In the rows, zero is written as 128.
Known rows, with every step that occurs:
kosi-gupi-nepog-livuno-tabib: [155 181 152 142 161 131 144 104 150 110 146 108 154  73 123 153 151 161
  97 169  82 130 124 133 102 143 129 136 136  88 181]
moki-tosi-sakev: [104 136  98  97 123 114  87 137 147 150 123 104 121 158 119  92 119 122
 108  93 112 137 142 139 140 133 144  89 143 193 112]
kosi-gupi-nepog-sakev-tosi: [147 192 109 126 188 121 121 123 177 141 142 141 147 204  86 166 168 137
  85 113 107 111 124 157 115 147 104 103 120 183 123]
lurov-kosi-gupi-nepog-livuno-tabib: [153 179 140 148 161 135 150  93 152  99 160 104 171  59 115 146 211 166
  95 164  62 112 118 105  89 135 132 132 168  97 190]
tosi-moki: [115 125 108 130 133  86  96 138 139 128 131 128 162 132 111 110 136 125
 137 120 141 144 115 136 146 130 141 123 126 144 140]
lurov-kosi-gupi-nepog: [141 166 114 140 141 132 165 109 159 115 133 125 181 113  72 156 225 145
  99 110  92 102 114  96 112 113 114 109 157 107 153]
moki-tosi-sakev-nepog-gupi: [111 129  98 118 113 108  94 147 177 147 122 125 148 145  85 124 137 112
 120 112  64 136 136 143 134 148 125  98 141 178  97]
moki-tosi: [142 128  91 111 112 114 109 138 150 127 146 119 139 139 123 137 106 138
 111 126 122 158 142 137 136 138 138 115 144 161 130]
tosi-sakev-nepog-livuno: [ 87 135 159 110 163 116 107 112 112 140 125 147 116 120 120  77 162 135
 133 123  70  99 123 157 110 140 120 123 126 155 111]
kosi-gupi: [134 114 122 137 140 122 138 130 159 131 125 102 144 123  93 158 133 134
 132 117 134 117 134 118 120 131 131 112 120  99 141]
tosi-sakev-nepog-sovi: [101 125 147 131 141 132 117 137 127 163 100 139 126 177 122  98 173 108
 126 105  61 103 104 128 124 143  43 114 136 170  78]
zibe-gupi-kosi-lurov: [144 122 102 124 134 119 198 129 176 125 142 103 188 138 185 146 169 126
 128 124 150 112 112 138 114 131 149  95 190 124 167]
lurov-kosi: [127 125 117 133 129 133 133 120 128 118 139 126 146 110 120 121 188 134
 128 123 107 111 119 101 114 118 131 125 159 138 139]
nepog-gupi-zibe: [149 111 130 137  96 108 132 160 155 115 132 116 127 107 101 145 140 150
  76 138 146 130 115 119 140 133 127 118 137  98 147]
livuno-tabib: [140 140 139 138 132 137 117 126 130 123 123  98 124 116 169 138 109 129
 123 159  93 137 132 110 113 138 135 144 132 134 146]
lurov-kosi-gupi-zibe: [149 103 122 131 127 104 145 142 157 109 128  90 145 114  81 147 201 176
  73 108 127  96 113  81 113 118 126 104 157 103 168]
moki-tosi-sakev-nepog-livuno-kosi: [102 153 113 100 149 107  74 115 135 129 145 137 148 113 101  85 171 161
 115 136  80 125 128 154 110 164 134 117 211 207 122]
kosi-gupi-nepog: [145 168 126 136 142 128 157 115 159 127 119 129 161 130  79 164 162 139
 100 115 112 119 122 125 127 122 112 112 127  97 142]
sovi-nepog: [125 137 131 137 140 140 150 124 116 127 131 186 146 131 111 125 128 144
 121 126  90 130 112 139 122 134 141 118 138 135 116]
sakev-nepog-sovi: [137 116 139 144 128 131 140 137 131 137 123 154 143 162 122 146 160 123
 127 137  69 124 100 127 116 148  38 143 136 135  94]
kosi-lurov: [126 110 129 128 132 129 196 127 149 122 123 135 145 131 132 136 152 131
 125 117 146 120 112 135 104 130 136 113 140 128 136]
livuno-kosi-gupi-zibe: [152 121 128 132 130 109 126 142 155 110 118  93 146 114  76 153 171 184
  73 129 163 109 113  95 117 143 131 116 194 114 168]
moki-tosi-sakev-nepog: [107 136 109  99 130 107  91 130 148 147 112 129 135 175 109 105 133 122
 114  98  59 129 134 142 129 140 118 101 137 202  92]
nepog-sovi: [134 116 131 145 121 138 137 143 132 138 133 128 129 144 133 130 146 121
 123 132 125 130 109 126 131 142  65 127 143 124 114]
tabib-livuno-nepog-sakev-tosi-moki: [130 169 127 113 182  80  55 110 141 130 138 135 172 186 104 114 173 132
 109 135 221 207 106 186 103 133 134 130 133 237 135]
sovi-nepog-livuno: [122 137 144 131 152 134 147 113 107 116 161 196 140  88 116 106 139 166
 123 149  96 129 112 163 113 143 150 125 143 121 133]
zibe-gupi-nepog-livuno-tabib: [157 216 155 124 153 131 135 107 142 109 149 118 165  97 224 140 147 153
 106 189  91 132 120 165 117 153 136 141 134 106 179]
zibe-gupi-nepog-sakev: [143 216 129 115 176 137 132 127 164 138 123 138 150 206 192 145 170 127
 108 137 127  99 124 183 131 143 113  93 124 132 130]
tabib-livuno: [135 147 139 115 122 118 124  98 118 128 118 131 138 117 125 116 132 134
 124 136 140 200 128 145 102 110 129 127 128 115 147]
nepog-sakev-tosi-moki: [115 145  93 120 182  76  60 144 157 141 153 138 148 204 121 111 141 120
 120 120 134 136 116 170 137 152 133 115 119 230 120]
gekano-sovi-nepog-gupi-kosi: [150 113  91 149 117 142 156 141 159 144 151 177 173 115  85 167 161 124
 125 135  75 126  92 111 128 133 207 133 212 134 110]
tosi-sakev-nepog: [ 94 138 143 114 148 122 109 122 124 150  93 139 124 162 117  95 155 113
 132 100  64  99 124 132 121 128 108 114 122 171  91]
gupi-kosi-lurov: [137  99 103 132 131 127 195 122 156 123 145 120 160 122 120 130 166 127
 117 115 134 122 107 118 106 120 141 107 201 135 156]
zibe-gupi-nepog: [147 208 129 118 131 126 148 122 151 123 120 140 172 152 181 150 158 132
 109 135 121 120 117 157 139 131 119 117 125 116 140]
livuno-nepog: [136 134 152 128 137 140 128 121 123 115 121 121 143 122 114 142 156 131
 120 138 202 127 117 133 121 127 131 141 140 146 125]
sakev-nepog: [131 127 135 127 134 120 131 122 126 126 116 154 141 143 116 144 143 130
 132 131  73 119 119 130 114 133 100 141 122 140 111]

Rows:
[140 176 112 139 183 143 149 113 173 128 134 124 159 164  85 151 234 139
  96 110  98  81 118 125 100 125 109  85 156 121 142] | lurov-kosi-gupi-nepog-sakev
[149 112 140 137 102 101 135 155 155 116 118 141 138 120  86 160 154 152
  80 141  92 121 105 120 128 136 102 131 133 109 129] | sakev-nepog-gupi-zibe
[144 144 154 140 111 132 126 108 142 113 120 121 166  80  90 149 164 129
 120 160 219 207 119 149 100 115 137 139 142 110 145] | tabib-livuno-nepog-gupi
[154 118 152 140 105 121 134 153 152 103 123 107 141  96  88 159 167 153
  69 146 220 131 104 123 131 129 131 131 151 115 143] | livuno-nepog-gupi-zibe
[135 128 126 124 136 143 154 134 128 146 123 193 142 155 117 160 140 137
 124 124  80 117  92 125 121 135 196 144 148 151  90] | gekano-sovi-nepog
[122 145 127 134 179 151 134 130 132 139 131 186 124 185 125 120 140 140
 121 128  96 110 117 165 108 146 135  95 136 151 105] | sovi-nepog-sakev
[157 136 131 144 111 132 126 101 146 115 143 108 183  72  75 141 180 124
 112 156 208 210 116 131 102 106 143 129 206 116 162] | tabib-livuno-nepog-gupi-kosi
[115 154  94 131 191  90  81 141 146 142 156 196 167 209 104 110 144 139
 116 119  96 138 101 178 130 160 142 106 132 238 108] | sovi-nepog-sakev-tosi-moki
[131 140 126 120 175 154 139 138 141 158 126 193 121 207 132 152 150 134
 125 126  86  96 101 152 108 149 189 122 145 166  77] | gekano-sovi-nepog-sakev
[153 157 127 152 134 139 166 132 162 136 127 131 163 146  86 165 181 132
  96 121 111 125 100 123 129 136  50 111 140  97 129] | kosi-gupi-nepog-sovi
[124 151 116 124 190  91  60 137 152 131 148 131 163 198 106 126 170 124
 114 129 207 136 105 173 126 151 134 128 133 249 118] | livuno-nepog-sakev-tosi-moki
[145 189  97 130 188 122 128 114 178 128 156 136 165 185  80 157 228 143
  83 109  85  95 113 131 100 136 107  98 149 191 133] | lurov-kosi-gupi-nepog-sakev-tosi
[149 141 167 136 121 143 132 108 118 125 119 126 157 127 117 131 178 133
 110 150 212 205  99 145  96 122  68 142 153 132 128] | tabib-livuno-nepog-sovi
[142  90  95 152 112 128 198 137 183 121 153 117 174  89  97 149 170 115
 121 131 137 128 110 121 111 127 148 101 204 111 158] | nepog-gupi-kosi-lurov
[131 146 132 124 130 124 178  95 138 112 114 139 172 102 116 125 186 157
 117 139 171 190 103 136  69 127 142 125 207 134 164] | tabib-livuno-kosi-lurov
[131 150 113 117 174 121  91 134 148 142 150 138 114 200 136 130 135 125
 113 125 120 120 129 161 116 153 119 119 121 214 108] | nepog-sakev-tosi
[137 151 109 114 180 136 119 138 146 160 146 203 127 229 126 160 148 135
 111 121  74 109  95 158 112 158 187 135 139 238  69] | gekano-sovi-nepog-sakev-tosi
[147 172 135 143 121 145 152 127 133 135 130 156 148 149 120 137 174 126
  93 131 102 136  96 133 135 134  49 125 145 126 115] | gupi-nepog-sovi
[139 206 136 121 156 128 199 108 159  99 149 153 202  92 176 141 220 172
 108 162 157 109  93 177  99 160 144 121 208 119 177] | zibe-gupi-nepog-livuno-kosi-lurov
[125 127 152 124 149 115 128 109 117 116 146 162 135 100 118 122 150 150
 135 154  80 119 120 156 107 144 111 150 127 124 129] | sakev-nepog-livuno
[123 148  91 117 187  92  86 149 154 160 149 202 161 232 113 144 157 132
 118 115  87 124  83 167 129 159 198 132 139 252  81] | gekano-sovi-nepog-sakev-tosi-moki
[149 142 103 125 130 118 130 128 155 130 147  98 170 137 180 135 147 124
 133 134 131 121 126 134 137 131 142 112 180 123 159] | zibe-gupi-kosi
[141 101  96 160 121 141 219 134 172 120 154 173 193  94  81 147 171 132
 115 128 102 129  91 130 106 133 161  90 215 119 145] | sovi-nepog-gupi-kosi-lurov
[159 141 138 120 124  96 120 116 145 110 109  97 155 104  74 141 176 193
  70 136 176 181 114 108  90 123 129 118 195 101 186] | tabib-livuno-kosi-gupi-zibe
[133 111 111 142 142 126 145 122 157 121 138  99 162 107  84 149 194 143
 130 112 114 101 127  91 105 122 132 111 151 108 153] | lurov-kosi-gupi
[131 182 138 129 152 136 199  99 138  97 152 171 174  75 112 124 217 171
  95 153 145 119  92 154  94 149 136 129 220 132 166] | gupi-nepog-livuno-kosi-lurov
[142 123 156 145 131 150 136 137 128 127 128 121 145 137 122 144 173 125
 115 143 200 132  99 130 123 140  67 143 153 143 110] | livuno-nepog-sovi
[135 141 153 134 147 130 115 114 119 111 156 108 119  74 172 116 117 150
 126 182 100 137 132 136 104 147 146 155 140 119 165] | nepog-livuno-tabib
[140 120  96 161 119 139 150 134 149 127 159 169 175  93  77 134 150 133
 120 137  84 138 108 123 128 132 152 104 204 119 137] | sovi-nepog-gupi-kosi
[124 119  74 122 111 107  92 140 181 147 142 111 163 135  74 117 153 107
 112 112  53 137 131 127 134 137 129  89 203 186 113] | moki-tosi-sakev-nepog-gupi-kosi
[154 117 130 143 113 131 195 102 169 109 137 115 201  71  81 149 204 127
 109 146 225 201  98 137  78 107 150 117 218 116 173] | tabib-livuno-nepog-gupi-kosi-lurov
[140 204 114 118 175 128 109 120 147 138 147 167 134 208 122 138 162 128
  82 125  98 121 117 167 126 143 103 115 128 212 108] | gupi-nepog-sakev-tosi
[119 137  93 125 139  66  75 140 141 130 153 139 169 153 106 118 132 128
 124 118 129 156 111 141 150 141 136 137 121 213 133] | sakev-tosi-moki
[133 185 148 121 143 128 143 101 118 113 154 164 142  90 121 116 164 153
  98 148 114 130 115 160 125 131 120 134 140 112 147] | gupi-nepog-livuno
[134 193 130 124 170 144 131 118 143 136 125 156 126 187 128 129 166 128
  96 127 111 109 120 164 123 131 105 103 133 144 117] | gupi-nepog-sakev
[141 207 145 114 147 120 144 111 139 113 153 148 167 110 185 131 168 153
 111 159 126 122 121 182 132 143 129 123 130  99 159] | zibe-gupi-nepog-livuno
[143  93 103 152 118 119 202 131 183 119 142 143 187 108  85 163 186 115
 125 133  84 118 100 121  98 133 125 114 200 122 141] | sakev-nepog-gupi-kosi-lurov
[147  98 115 155 121 142 199 132 181 109 145 108 190  84  85 161 198 119
 111 139 210 128  98 123 102 126 150 116 218 128 154] | livuno-nepog-gupi-kosi-lurov
